What can hang from each mark
V: A
G: A Q V
W: G N X
X: B
A: N
N: G V W
Q: B N W X

Each row was made from one small tree. The marks that hang from a mark follow it in brackets, in alphabetical order. Every link used is in the known rows. Write each row's tree.
Known rows
W[G[A] N[V] X]: [-1.81  0.17  0.85  1.68  0.50 -4.90  2.72 -1.92  2.91 -0.82  2.16  1.40
 -0.21 -0.62  4.78 -0.04 -1.77  0.51 -1.33 -1.69 -0.68]
V[A]: [ 1.15  0.69  1.75 -0.46 -0.94  0.23 -0.20  0.51  0.63  0.71  0.19  1.85
 -0.56 -0.29  1.13 -0.07  0.19 -1.36 -1.67 -0.71  0.17]
G[Q]: [ 0.52  0.55 -0.30 -0.78  0.43 -1.06  1.36  0.20 -0.19 -0.46 -0.04 -0.04
 -1.16  0.58  0.87  0.24 -0.24 -0.70 -0.63 -1.14  0.25]
N[G[V[A]] W[X[B]]]: [-1.60  0.64  3.15  0.50  0.37 -1.89  2.82 -0.96  2.14  0.47 -0.86  0.10
  1.55  1.10  2.21  0.82 -2.19 -0.41 -2.79 -2.83 -0.52]
A[N[V W[G[Q[X]]]]]: [-2.75  0.84  1.23  0.66  0.79 -3.21  0.20 -0.23  1.97 -1.29 -1.67 -2.15
 -0.22 -0.90  0.78  1.91 -1.76  0.15 -0.83 -2.78  0.99]
G[A Q[B N W[X]] V]: [ 0.25  2.15  1.11 -0.70  0.81 -3.42  6.53  1.14 -2.83  0.48  2.54  1.59
 -0.14  1.94 -1.81  1.01 -2.80 -1.02 -2.23 -5.19 -0.47]
A[N[V W[G[Q] X[B]]]]: [-2.25  1.12  0.66 -0.50  2.26 -2.19  1.39 -1.02  3.14 -0.74 -0.39 -1.85
 -0.47 -0.70  3.07  2.05 -3.64  0.20 -0.70 -3.18  0.20]
X[B]: [ 0.36  0.20 -0.27 -0.37  1.56  1.68  0.75  0.05  1.09  0.18 -0.25 -0.02
 -1.08  0.10 -0.18  0.71 -0.10 -0.40  0.02 -0.11 -0.10]
W[G N X[B]]: [ 0.69  0.36 -0.61  1.46  1.70 -2.87  1.81 -1.83  3.64 -0.14  1.60 -0.97
 -1.30 -1.93  4.87 -0.26 -2.80 -0.68 -0.67 -0.13  0.18]
G[A Q[B N X] V]: [-0.08  1.70  1.47  0.67  1.10 -3.10  5.48  1.27 -2.54 -0.63  0.93  2.12
 -1.73  1.47 -3.22  0.79 -0.30 -0.81 -1.88 -4.32  0.23]
W[N[G V[A]] X[B]]: [-1.34  0.19  2.34  0.98  1.41 -2.12  1.86 -0.53  4.69  0.27 -0.47  0.86
 -2.05 -0.70  2.67  0.66 -1.69 -0.18 -2.78 -3.60 -0.34]
W[G N[V] X]: [-1.28  0.23  0.38  1.61  0.25 -5.61  1.04 -1.72  3.47 -0.95  1.54 -0.87
 -0.52 -1.20  4.24  0.16 -2.61  0.50 -0.81 -1.05  0.20]
A[N[G[Q[B X]] V]]: [-1.91  0.60  1.29  0.39  1.96 -1.03  0.71  1.13  1.83 -0.71 -2.77 -1.36
 -3.08  0.20 -3.09  1.44 -1.10  1.36 -1.02 -4.57 -0.11]
G[Q[N] V]: [ 0.24  1.12  0.34 -0.51  0.68 -3.13  2.77  0.02 -1.00 -0.66  1.28 -0.35
 -0.64  0.92 -0.97  0.73 -1.04 -0.49 -1.32 -2.83  1.18]
W[N[G[Q]] X[B]]: [-0.04  0.07 -0.12  0.94  2.37 -2.04  3.08 -0.80  3.23  0.12 -0.38 -0.81
 -2.37 -0.83  3.24 -0.12 -2.09 -0.38 -1.66 -2.95 -0.20]
V[A[N[G[Q[B]] W[X]]]]: [-0.15  1.14  2.71 -1.09  1.12 -0.18  1.83  0.62  1.70  0.93 -1.34  0.19
 -1.13 -1.14  1.52  0.34 -3.28 -0.55 -2.88 -4.43 -0.76]
Q[B]: [ 0.49  0.33  0.34 -1.06  0.86  0.77  1.48  0.78 -0.66  0.26  0.02 -0.02
 -1.07  0.05 -1.97  0.13 -1.29  0.40 -0.29 -0.23 -0.86]
A[N[G V W]]: [-4.29 -0.53  1.85 -0.13  1.55  0.21 -0.25 -0.23  2.44 -0.21 -2.72 -2.02
  0.73 -0.78 -0.90  1.45 -1.60  2.12 -1.05 -3.27 -0.22]
V[A[N[W]]]: [-0.07  0.69  2.10 -0.88  0.18  1.45 -0.50  0.51  1.03  0.94 -0.67  0.66
  0.75 -1.98  1.01  0.69 -1.28 -1.09 -2.43 -2.19  0.21]
Q[X]: [-0.09  0.25  0.46  2.18 -0.64 -1.57 -0.49  0.74 -0.34 -0.40 -1.11 -0.13
 -0.50 -0.08 -1.18  0.24  0.94 -0.75  0.27 -0.58  0.77]
V[A[N[G[Q[W[X[B]]]]]]]: [ 1.20  1.51  1.56 -0.49  1.18  0.53  0.91  0.83  2.64  1.53 -1.06  0.16
 -2.06 -0.45  1.44  0.82 -2.00 -1.58 -2.50 -4.54  0.03]

Which tree is each row?
[-1.58 -0.03  2.57  1.29  0.02 -3.82  1.05 -0.60  3.78  0.21 -0.21  0.85
 -1.04 -0.72  2.76  0.09 -1.57  0.29 -2.88 -3.64 -0.32] | W[N[G V[A]] X]
[-1.23 -0.64  0.59  1.45  0.88 -2.21  2.00 -1.06  1.77 -0.40 -0.23 -0.89
  0.36 -0.45  0.07 -0.08 -0.65  0.94 -2.74 -1.39  0.04] | W[N[G[V]]]
[ 1.03  1.12  1.29  0.31 -0.23 -1.73 -0.12 -1.21  1.94 -0.32  1.33  0.17
  0.07 -0.32  1.94  0.41 -1.40 -0.43 -2.32 -0.48  0.41] | W[G[V[A[N]]]]
[-1.47  1.04  1.00  1.34  0.91 -2.08  3.42  0.27 -1.45 -0.78 -0.32  1.32
  1.32  0.93 -0.62  1.83 -0.12 -0.94 -3.14 -4.25  0.28] | G[A[N[W]] Q[X] V]
[-0.14  0.77  1.99 -0.46 -0.06 -0.31  0.67 -0.01  0.26  0.28  0.26  0.70
  1.92 -0.37  0.08  1.37 -1.42 -0.87 -3.57 -2.24  0.25] | G[V[A[N[W]]]]
[ 0.00  1.36  0.05  1.29 -0.13 -3.01  2.23 -0.93  0.31  0.33  2.20  0.28
  1.93  0.83  1.81  0.68 -2.40 -0.47 -1.33 -2.23 -0.50] | Q[W[G[A[N] V] X]]
[ 0.33  1.10  0.94  1.03 -0.52 -1.24  1.55  2.51 -1.86  0.67 -1.21 -1.02
 -0.50  0.31 -4.50  1.01 -0.96 -1.19 -0.38 -1.55  0.14] | Q[B W X]
[-2.58  0.64  0.85  0.09  2.03 -1.41  0.49 -1.07  3.30 -0.48 -0.32 -1.77
  0.33 -1.08  2.43  1.84 -3.47  0.72 -0.20 -2.38  0.05] | A[N[V W[G X[B]]]]
[-0.20  2.30  3.24 -0.82 -0.35 -4.21  2.41  1.16  1.08  0.91  1.52 -0.53
 -1.78 -0.46 -0.58  0.90 -4.19 -0.75 -0.62 -3.67  0.26] | Q[B N[V[A]] W[G X]]
[-2.52 -0.52  1.15  0.06  1.47  1.46 -0.17 -0.29  1.75  0.36 -2.33 -2.09
  0.92 -1.61 -0.16  0.34 -1.70  1.34 -0.82 -2.28 -0.27] | A[N[G W]]
[-3.40  0.21  2.22  1.39  0.32 -2.98  2.45  0.14  1.30 -1.08 -2.27  1.37
 -1.87  2.20 -0.61  0.88  1.55  0.75 -0.99 -4.07 -0.49] | N[G[A Q[X]] V]
[-3.34 -0.86  1.62  1.04  1.28 -1.39  2.49 -0.78  2.49 -0.37 -0.74  1.14
 -0.62 -0.32  0.41  0.20  0.24  1.54 -2.25 -2.74 -0.91] | W[N[G[A] V]]
[-2.50  0.98  1.09  0.34  2.00 -1.89  0.84 -0.17  2.68 -1.20 -1.86 -2.21
 -1.08 -0.87  0.64  2.43 -1.92 -0.19 -0.76 -2.84  1.01] | A[N[V W[G[Q[X[B]]]]]]
[ 1.11  0.89  1.23 -0.14 -0.04 -0.03  0.03  0.10  0.56  0.22  0.82  1.31
  0.51 -0.01 -0.26  1.02 -0.64 -0.69 -3.21 -2.04  0.32] | G[V[A[N]]]
[ 0.44  1.45  1.37  0.18  1.34 -4.94  2.99 -1.17  4.63 -0.66  1.40  0.48
 -2.97 -0.80  5.78  0.99 -2.83 -1.66 -2.83 -2.65  0.43] | W[G[Q] N[V[A]] X[B]]
[ 0.14  1.15  0.47 -1.08  1.07 -1.32  5.65  0.17 -2.00 -0.65  1.48  2.69
 -0.45  2.63 -1.21  0.78 -0.68 -0.16 -2.90 -2.45 -1.32] | G[A Q[B] V]
[ 1.69  1.69  1.61  0.54 -0.52 -4.78  3.90 -0.02  0.91  0.63  2.36 -0.33
  0.30 -0.54  1.17  0.46 -4.24 -1.50 -3.65 -1.72 -0.36] | Q[B W[G[V[A]] N X]]
[-2.83  0.69  2.95  0.11  1.41 -2.10  5.31 -0.16 -0.57  0.52  0.31  0.36
  0.88  0.41 -1.19  0.00 -3.16  1.40 -1.13 -4.41 -1.15] | Q[B N[G[A V] W[X]]]
[-3.08 -0.01  1.03 -0.55  1.24  0.16 -0.32  0.18  1.20 -0.24 -1.29 -1.29
  1.21 -1.03 -0.84  1.86 -1.73  0.99 -0.99 -2.63  0.17] | A[N[V W]]
[-5.08  0.20  3.24  1.07  0.22 -3.27  3.41 -0.02  1.02 -1.08 -2.97  0.57
  0.04  1.80 -0.15  1.37  0.55  0.71 -1.51 -4.43 -0.49] | N[G[A Q[X]] V W]
[-3.05  0.80  4.42 -1.98  0.51 -1.94  3.27  0.62  1.72 -0.20 -2.50 -0.01
 -1.09  1.11 -0.35  1.37 -2.00  0.37 -3.09 -4.04 -0.78] | N[G[Q[B]] V[A] W]
[ 1.80  2.39  1.43  0.02  0.92 -4.66  3.20 -1.06  2.21 -0.36  2.45  0.45
 -2.29  0.48  4.03  0.56 -2.99 -1.92 -1.71 -2.69  0.90] | W[G[Q[N] V[A]] X[B]]
[-2.32 -0.13  1.00  0.73  1.23 -0.02 -0.13 -0.61  2.02  0.58 -1.62 -1.74
  1.15 -1.50  1.42  0.16 -2.63  1.19 -0.53 -2.95 -0.39] | A[N[G W[X]]]
